Each row was made from one path, in order. Every step used is in the known rows, and no mark comes twice. Write each row's path.
Known rows
Z > H > C: -0.87  0.32  1.91  -0.84  -2.67  1.58  0.09  -1.13  -0.35  -0.93  -0.74  2.03  0.81  -1.07  -0.43  2.75  2.64  -0.10  3.06  -1.16  1.40  -3.23  -1.96
X > J > V: 2.42  0.94  2.09  0.26  -2.62  0.77  -0.27  1.53  0.34  0.46  -1.86  -1.53  0.08  3.60  -0.58  3.54  1.38  1.47  0.10  -3.97  0.53  -2.52  -1.39
X > J: 1.67  2.44  1.99  -0.07  -3.07  0.69  -0.72  1.03  -0.61  1.04  -1.02  1.03  0.19  1.62  -1.20  3.56  1.96  1.51  1.02  -2.88  1.38  -1.55  -5.17
J > C > E: 4.92  3.05  2.41  0.32  -2.73  0.52  -0.40  0.29  -0.28  -0.47  -1.70  -0.36  -0.84  -2.44  2.68  3.29  0.49  0.72  1.98  -2.73  -1.92  -0.57  -1.45
H > Z > J: -2.58  1.39  2.17  -0.65  -1.88  -0.39  -1.19  -0.53  -0.12  0.80  -1.88  1.66  -0.09  -1.82  0.48  2.88  0.43  -0.19  1.36  -0.73  3.50  0.06  -6.30
Z > H: 2.32  0.98  2.23  -0.63  -2.98  1.75  0.44  -0.59  -0.20  -0.17  -0.52  3.25  4.10  -2.68  -0.01  3.38  3.41  -0.29  1.58  -1.34  1.12  -0.75  -3.60
E > C > H > Z > S: -1.83  -0.40  -2.15  -0.85  -3.16  1.54  -0.14  -1.23  -2.05  -0.05  0.41  0.66  -1.88  -1.07  -1.67  1.31  2.58  -2.13  5.98  -2.92  0.97  0.88  -5.05
X > J > C > H > Z: -2.66  3.73  0.47  1.49  -2.83  1.34  -1.77  0.21  -1.77  -0.05  0.12  -2.31  -4.75  5.19  -1.58  3.04  1.43  0.27  1.03  -4.52  -0.18  -2.13  -2.88
H > Z: 0.23  0.58  1.08  0.28  -2.56  0.08  -0.57  -0.73  -0.65  0.92  -1.12  0.70  -2.08  -1.20  0.93  3.33  1.16  0.75  -1.71  -2.55  4.72  1.37  -7.65
W > V > J > C: 4.83  1.18  0.05  2.10  -2.16  1.99  -3.93  1.83  1.44  0.80  -2.80  -2.58  2.46  0.51  0.79  4.80  0.39  2.13  -3.00  0.83  -2.89  -1.43  -1.95
C > W > V > J: 1.02  1.36  0.69  -0.44  -1.92  1.92  -2.09  0.99  1.79  1.80  -3.29  -0.43  2.28  -1.31  -0.70  4.92  0.73  2.27  -3.12  2.65  -3.14  0.03  -1.97
H > C > W: -2.48  0.91  2.02  -1.96  -2.36  0.66  1.29  -1.07  0.16  -0.11  -1.91  0.18  -4.39  -0.62  -0.04  3.11  0.54  1.31  3.47  0.63  0.65  -1.93  -1.20
W > V: 4.19  -0.18  0.35  -0.56  -1.83  1.17  -1.40  0.73  0.31  1.32  -1.42  -0.90  4.83  -1.71  0.77  3.54  1.48  1.62  -3.70  0.59  1.93  1.32  -4.76
W > V > J: 3.96  1.04  0.02  0.63  -1.96  1.71  -3.48  1.72  1.30  1.88  -3.12  -0.35  4.37  -1.09  -0.04  5.21  0.97  2.27  -4.86  1.68  -1.51  -0.29  -4.81
E > C > W > V > J: 2.44  -0.19  -1.16  -0.51  -3.02  2.10  -0.37  1.84  1.00  1.44  -3.00  -0.09  1.21  -1.04  -1.30  3.13  0.93  1.15  2.48  0.91  -2.19  -1.09  -1.88
C > H: 0.25  3.26  0.76  -1.88  -2.68  1.38  0.75  -0.60  -1.37  0.57  -0.94  1.58  -0.56  -1.34  -0.24  4.42  2.26  -0.10  0.06  0.24  -0.14  1.09  -4.40
S > Z: 2.90  -0.68  0.46  0.85  -2.74  2.28  -0.83  -0.59  1.71  0.69  -3.56  1.66  -1.56  -2.64  0.74  2.27  2.23  0.27  -1.55  -2.07  1.73  1.42  -4.27
C > J: 2.09  2.58  2.66  -1.86  -2.79  0.77  0.02  -0.59  0.88  1.56  -1.36  1.61  -1.64  -2.20  1.04  5.02  1.60  0.35  3.03  0.36  -0.32  -0.25  -3.87
S > Z > J > V > W: 1.42  -1.18  1.89  1.38  -1.67  1.56  -1.24  0.66  3.95  0.24  -5.26  1.08  0.89  -1.52  0.49  3.39  1.02  0.03  -0.96  -0.64  -0.57  0.03  0.92
S > Z > H > C > W > V: -2.71  -2.24  -0.45  0.05  -1.61  3.88  -2.07  -1.44  2.22  -0.22  -2.91  -0.26  0.49  -0.96  -1.56  0.89  2.79  -0.16  -1.26  -1.06  -0.38  -1.68  1.53
S > Z > H > C > W > V > J > X: -1.29  -2.09  0.03  1.20  -1.83  4.22  -2.13  -1.11  2.82  0.54  -5.26  -1.14  0.02  -0.38  -1.48  1.71  2.52  0.01  -4.77  0.56  -2.79  -2.93  3.47
S > Z > J > V: 0.81  -1.12  1.56  0.14  -1.65  1.82  -0.87  -0.06  3.11  0.02  -4.94  0.24  0.26  -1.61  0.87  1.76  0.99  -0.69  0.71  -1.32  -0.23  -0.63  0.78
S > Z > J: 0.04  0.23  1.57  -0.12  -2.03  1.82  -1.48  -0.52  2.26  0.46  -4.12  2.53  0.37  -3.39  0.26  1.73  1.47  -0.70  1.67  -0.33  0.47  0.03  -2.91
C > H > Z: -2.81  2.65  -0.08  -0.92  -2.39  1.00  -0.12  -1.19  -1.83  0.84  -0.65  0.55  -2.85  -0.16  -0.41  3.97  1.80  -0.32  -1.71  -1.64  2.30  1.58  -6.36

Which path is each row?
4.58  -0.35  0.88  -0.42  -3.42  0.79  1.57  1.44  1.94  0.95  -2.19  0.35  -1.94  -0.11  0.47  4.90  1.29  0.09  5.39  -1.43  -0.63  -1.48  0.43
E > C > J > V > W
-1.01  -1.73  1.15  1.26  -2.13  3.10  -1.64  -1.03  3.71  -0.35  -3.51  0.49  -2.76  0.36  -0.54  3.67  2.65  -0.41  0.28  -2.19  -1.71  -3.13  3.55
S > Z > H > C > J > V > W
-3.71  1.08  -0.34  -0.79  -2.09  1.28  -1.77  -2.45  -1.60  0.18  0.40  0.43  -0.99  -1.38  -1.09  2.83  2.56  -1.26  0.83  -1.65  0.26  2.22  -5.64
C > H > Z > S
-0.50  0.82  3.17  -1.70  -2.70  1.68  1.24  -2.19  0.40  0.18  -1.38  0.74  -1.05  -0.77  0.18  3.11  2.74  -1.02  2.52  0.28  -0.11  -4.05  1.24
Z > H > C > J > X
-3.41  2.34  0.20  1.54  -2.60  1.64  -3.29  -0.87  -1.60  -0.70  1.05  -2.43  -2.99  4.09  -2.12  1.93  2.07  -0.59  3.70  -4.64  -1.96  -1.71  -2.22
X > J > C > H > Z > S
0.07  2.29  1.90  -1.63  -2.16  -0.05  -0.21  -0.42  -0.59  0.01  -2.22  0.85  -2.10  -2.50  1.13  3.20  0.36  1.16  1.55  -1.76  0.16  -2.10  -3.25
H > C > E
1.85  0.67  3.61  -0.15  -1.72  -0.24  0.17  1.30  2.52  0.18  -3.29  1.25  3.20  -1.16  0.89  5.20  0.38  0.70  0.96  1.14  -0.40  -0.85  0.33
Z > J > V > W
-2.14  0.70  0.42  -0.86  -1.63  1.62  -2.13  0.43  1.31  0.86  -3.23  -1.57  -1.53  0.37  -0.94  4.18  0.00  2.33  -0.81  2.52  -2.26  -2.70  -0.67
H > C > W > V > J
-1.19  -0.25  1.54  -0.43  -1.97  2.53  -0.64  -0.75  1.24  0.37  -3.22  -0.91  2.14  0.06  -1.36  3.19  1.98  0.64  -2.40  2.14  -2.64  -4.02  2.85
Z > H > C > W > V > J > X
2.57  0.54  1.31  0.35  -2.13  1.73  -0.58  0.33  0.93  -0.12  -1.27  -3.10  0.39  0.01  1.20  2.84  0.57  1.35  0.30  0.45  -1.48  -0.05  1.16
J > C > W > V
-1.03  0.74  -1.80  2.15  -1.48  2.55  -5.96  -0.13  0.28  0.25  -1.22  -3.61  1.22  1.16  -0.92  3.65  1.12  0.23  -2.19  -0.04  -4.37  -0.30  -2.11
W > V > J > C > H > Z > S
2.71  1.22  2.64  -1.78  -2.34  0.85  0.66  -0.17  1.90  1.00  -2.26  -0.87  -2.02  -0.35  1.75  5.06  1.05  0.41  2.02  -0.80  -1.06  -1.21  0.17
C > J > V
-1.32  0.00  2.47  0.83  -1.55  -0.66  -0.93  0.50  1.72  0.52  -2.87  0.21  0.23  0.08  0.73  4.59  -0.01  0.54  -1.37  -0.97  2.53  -0.06  -2.38
H > Z > J > V > W
-4.66  2.20  0.88  -1.58  -1.40  0.64  -0.25  -0.72  -0.37  0.26  -1.96  -0.73  -1.35  0.79  -0.26  3.62  0.74  -1.16  0.12  -1.00  0.51  -0.31  -1.95
C > H > Z > J > V
-2.24  -0.30  0.86  -0.15  -2.46  3.40  -1.78  -2.10  2.12  -0.11  -2.49  1.67  -3.24  -1.27  -0.81  2.08  3.06  -1.11  2.81  -2.06  -0.60  -3.07  0.19
S > Z > H > C > J
-0.75  -1.12  0.70  0.37  -2.28  0.43  -2.36  -2.08  -0.48  0.22  -0.03  0.64  0.15  -2.48  0.22  2.09  2.04  -0.40  1.11  -2.56  2.55  1.96  -6.80
H > Z > S
-1.00  1.08  -1.82  -0.92  -3.43  1.27  1.28  -0.11  -2.30  0.56  -0.58  0.70  -3.58  -0.05  -1.11  2.39  1.92  -1.26  3.59  -2.89  2.68  0.42  -5.68
E > C > H > Z
0.86  1.72  1.39  0.92  -2.34  1.78  -1.86  1.37  0.47  0.31  -0.80  -3.44  -0.16  3.74  -1.19  2.50  0.91  1.86  0.83  -1.96  -1.82  -2.31  0.73
X > J > C > W > V
-1.78  2.55  -0.22  2.21  -2.59  2.08  -4.19  -0.88  -0.06  -0.38  -1.33  -1.18  -3.28  0.73  -0.69  4.33  1.24  -0.37  2.01  -1.19  -5.07  -1.16  -2.39
V > J > C > H > Z > S
-0.13  0.44  2.56  -0.72  -2.06  0.27  -0.01  -0.05  2.28  0.37  -2.49  -1.19  -4.75  1.36  0.78  5.87  0.31  1.44  2.13  0.12  -0.89  -3.10  1.60
H > C > J > V > W
2.65  2.65  2.15  1.68  -3.24  0.98  -1.23  1.21  -0.47  -0.20  -0.59  -1.35  -1.96  3.35  -0.32  2.86  1.32  1.30  3.01  -3.70  -0.29  -2.88  -2.18
X > J > C
4.16  -0.89  -0.43  -0.35  -3.10  1.97  1.18  1.33  0.93  1.76  -3.91  -1.28  1.14  -0.93  -0.69  2.70  1.12  0.73  -0.41  1.63  -1.61  -0.94  0.16
E > C > W > V > J > X
1.69  1.64  -1.13  -1.72  -3.69  1.62  2.11  0.37  -1.83  0.33  -0.81  1.57  -1.44  -1.09  -0.96  2.76  2.28  -1.05  5.11  -1.35  0.51  -0.05  -3.95
E > C > H
2.69  4.04  2.43  1.01  -2.93  0.60  -1.64  1.35  -0.65  -0.08  -1.09  -0.96  -1.04  1.68  0.20  2.97  0.93  1.32  2.35  -4.85  -2.26  -2.84  -1.64
X > J > C > E
3.59  1.17  3.03  -0.29  -2.41  0.47  0.21  0.63  2.88  1.23  -2.43  0.01  -1.28  -0.24  1.33  6.79  1.09  1.11  0.13  -0.01  -1.49  -0.44  0.41
C > J > V > W
-0.86  0.22  2.79  -0.41  -2.27  1.49  -0.31  -0.57  2.15  -0.40  -1.41  0.67  -0.68  0.69  -0.33  5.27  2.21  0.11  2.73  -0.61  -1.49  -4.21  2.79
Z > H > C > J > V > W
4.05  1.63  3.58  -1.61  -2.91  0.71  2.13  -1.34  0.77  1.98  -2.51  0.13  -1.87  -2.14  1.81  4.38  1.83  -0.11  -0.41  1.30  0.32  -0.28  -1.45
C > J > X
-3.21  0.77  1.48  0.20  -1.16  0.60  -2.25  -0.22  0.84  0.20  -1.71  -2.68  -0.07  0.22  0.45  1.96  -0.46  0.28  0.84  0.08  0.70  -0.53  -0.91
H > Z > J > C > W > V
